Known rows, with every way that one mark hangs from another:
ruri[nofe[narap]]: [-16  38   7   5   7 -55  -1 -11 -52 -19  14  51 -22 -25  34 -17   6 -13
 -15   6  30]
ruri[nofe[narap[zisov[fozifa]]]]: [-14  23  -5  12 -22 -56 -54 -18  -3  21  35   2   2 -37  46  33  25  19
 -20 -26  42]
motun[dozo gusoz[numor]]: [-33 -15   8 -56  11  58  27  29 -33 -45 -14 -22  -1  11 -45 -25 -38  38
   9  21  43]
narap[nofe]: [ -7  25 -11 -13  -9 -21  27  30 -32 -17  30  23 -31  -2  20  22  13 -33
 -10 -30  10]
dozo[motun narap[nofe zisov]]: [ 37 -23  -4  26 -11  -5  17  -2  24  45   6   9  14  -7  39  28  13 -54
  -4 -14 -57]
ruri[nofe]: [-30  21 -10 -29   0 -33  16   5 -48 -28  21  11 -12   3  22   2 -19 -11
 -12 -11   2]
narap[zisov]: [ -5 -18  -8 -22  -7 -29 -10  29 -21  -7  20 -19  18 -36  15 -19  -7 -14
 -10 -18  -7]
numor[kagir]: [  8  28  43 -10   6 -41   5   0 -59 -44  14   0   3  23 -24  -5   9   0
   3  14  -6]
ruri[nofe[narap[zisov]]]: [-10  13  -7   1  -4 -63 -21  10 -17  15  15  20  -7 -49  56 -24   4 -24
 -25  -8  13]
motun[dozo[narap] gusoz[numor[kagir]]]: [  5  -3  35 -10  26  42   7 -10 -22 -41 -38 -21   1  40 -65 -16 -13  43
  12  64  -1]
dozo[motun[gusoz]]: [-15 -21  29  -4  20  22  38  -6 -38 -34   3   1   4  43 -13 -28 -47   2
  26  17 -10]
dozo[narap]: [  4  -1  -9  18  18 -16  -4 -26 -37 -37   2  29   0 -16  -1 -12   1  -5
  -8  17 -12]
motun[dozo[narap[nofe[ruri]]] gusoz[numor]]: [  4  23 -10 -15  21  35  18   4   7  16 -34  -1  -2  -7 -37 -30  -5   0
   2  12  25]
zisov[fozifa narap[nofe]]: [ -7  20 -29  -7 -36  -6 -23 -31  20 -25  17  38 -55   1  40  76  42   9
   6 -30  29]
dozo[motun[gusoz[numor]] narap]: [ -7 -31  -6  18  20  56   8 -47   6 -25 -12  14  10  30 -41 -31 -15 -10
  40  40  -6]
motun[dozo gusoz[numor[kagir]]]: [-10   5  48 -47  12  38  20  20 -39 -48 -19 -33  -1  45 -64 -16 -21  47
  14  42  22]
fozifa[zisov]: [-36 -22   5 -21 -11 -34  27  40 -16 -44  33   0 -16  32  11  13 -13  30
 -20 -45   0]
narap[nofe[ruri] zisov]: [ 11  31 -11 -18 -17 -58  -4  32   3  52  22 -10  19 -51  24 -26  15 -52
 -14 -52   0]
fozifa[zisov[narap]]: [-29 -30 -14 -28 -22 -27  13  -2  20 -66   1  39 -45  24  35   7   1  37
 -10 -31 -13]
mupi[kagir]: [-18  35  32 -22   6 -14  19   6 -59 -69  17   0  55  -4 -22 -37   5 -15
   6 -15 -29]

Rows:
[ 25   5   5  -9   9  15  50  21 -24  -9 -18  25 -18  -6  13  39   1   8
 -33   1  -9] : motun[dozo[narap[nofe]]]
[ -9   8 -24  -4 -36 -22 -29  27  18  30  51 -26  -7 -14  29  70  30  -4
 -13 -54  22] : narap[nofe zisov[fozifa]]
[  4  36 -12  -2 -34 -54 -38   7  19  60  40 -32  26 -39  18  31  31 -12
 -10 -68  30] : narap[nofe[ruri] zisov[fozifa]]
[ 22  25  21  10   2 -83 -33  -3 -28  33   3  22  40 -85  19 -77  16 -24
 -16 -14  28] : nofe[narap[zisov] ruri]
[-14  15 -22 -24 -35 -59  16   5  40  -8  -1  45 -44  10  49   5  19  -4
 -13 -60  -4] : fozifa[zisov[narap[nofe[ruri]]]]
[ 11  14  -6  22  11  29  12 -42  28  35 -13  19   9  16 -30 -34   4 -47
  37  10   0] : dozo[motun[gusoz[numor]] narap[nofe[ruri]]]
[  7  -4  -2  39  17  31  40 -14   7   1  -6  28 -26  47   7   8 -16 -26
  15  18 -35] : dozo[motun[gusoz] narap[nofe]]
[  6 -45   4  31  22  20   3 -18  15   9 -12 -14  25  17   3 -31 -35  -9
  11  31 -51] : dozo[motun[gusoz] narap[zisov]]
[ 13  28  21  24 -13 -71 -70 -28 -11  42  25   3  42 -76  10 -23  35  16
 -12 -30  58] : nofe[narap[zisov[fozifa]] ruri]
[-13 -45 -18 -26  15  54  -9  19  16  -5 -33 -36  15 -16 -26 -25 -27  29
  -4  36   1] : motun[dozo[narap[zisov]] gusoz[numor]]
[ 28 -15   8  32  -6  26  -4 -13  52  45  -7 -21   4  51 -23   6  20 -43
  32  33 -44] : dozo[motun[gusoz[numor[kagir]]] narap[nofe zisov]]
[ 16  40 -18 -19 -17 -43  -3 -25   3  -3 -13  56 -28 -32  40 -20  27 -39
  -1 -26   3] : zisov[narap[nofe[ruri]]]
[  1   5   5  26 -17 -42 -56  -8 -11   8  33   7  15 -52  19  22  36  25
 -12 -22  53] : nofe[narap[zisov[fozifa]]]
[  1 -25  15  34  32  29  22 -36 -20 -27 -19  15   7  40 -13 -26 -36   2
  18  39 -32] : dozo[motun[gusoz] narap]
[ 20   4  20  32   7  38  18 -33  19   6  -3  11 -19  71 -41  13  22 -32
  45  45 -25] : dozo[motun[gusoz[numor[kagir]]] narap[nofe]]
[ 13 -28  25  39  -9  32 -52 -60  46  18   5 -49  34  51 -51  27  22  27
  43  42 -15] : dozo[motun[gusoz[numor[kagir]]] narap[zisov[fozifa]]]
[ 31 -17  -1  39 -28   6 -12 -25  42  53  25 -12  15   4  29  86  30  -9
   1 -29 -27] : dozo[motun narap[nofe zisov[fozifa]]]
[  7  16  -1  11   2   7 -20  10  38  51 -18 -49  20  -9   0  27 -10  44
 -24 -18   8] : motun[dozo[narap[nofe[ruri] zisov[fozifa]]] gusoz]
[-10 -18  12  -5  40  42  27   8 -39 -48 -36  -3  -9  16 -23 -17 -48  50
 -15  43 -10] : motun[dozo[narap] gusoz]
[ 17   8  -3  -2  18  -2  12  34  20  44 -36 -25  12 -19   7 -29 -30   1
 -27  -1 -22] : motun[dozo[narap[nofe[ruri] zisov]] gusoz]
[-17 -38 -17  -9  -4  65 -44  -7  34  -4 -12 -59  17  -4 -37  28 -10  69
   1  20  31] : motun[dozo[narap[zisov[fozifa]]] gusoz[numor]]
[ -8  -2 -20 -14  12  66  29  23   7 -12 -25   5 -32  16 -26  10 -10  11
  -3  21  21] : motun[dozo[narap[nofe]] gusoz[numor]]
[ -5 -23 -32 -18   0  53   9  44  39  24 -21 -27 -15  -7  -7   8  -9   2
 -10  11   0] : motun[dozo[narap[nofe zisov]] gusoz[numor]]
[  4 -32 -30  20  -8  47   1  -2  60  46  -2  -9  -4  14  -3   2   2 -46
  27  13 -24] : dozo[motun[gusoz[numor]] narap[nofe zisov]]
[  4 -17 -15  -3  15  28  23  55  19  17 -22 -23 -19  -1  19  10 -31  12
 -31   6 -28] : motun[dozo[narap[nofe zisov]] gusoz]
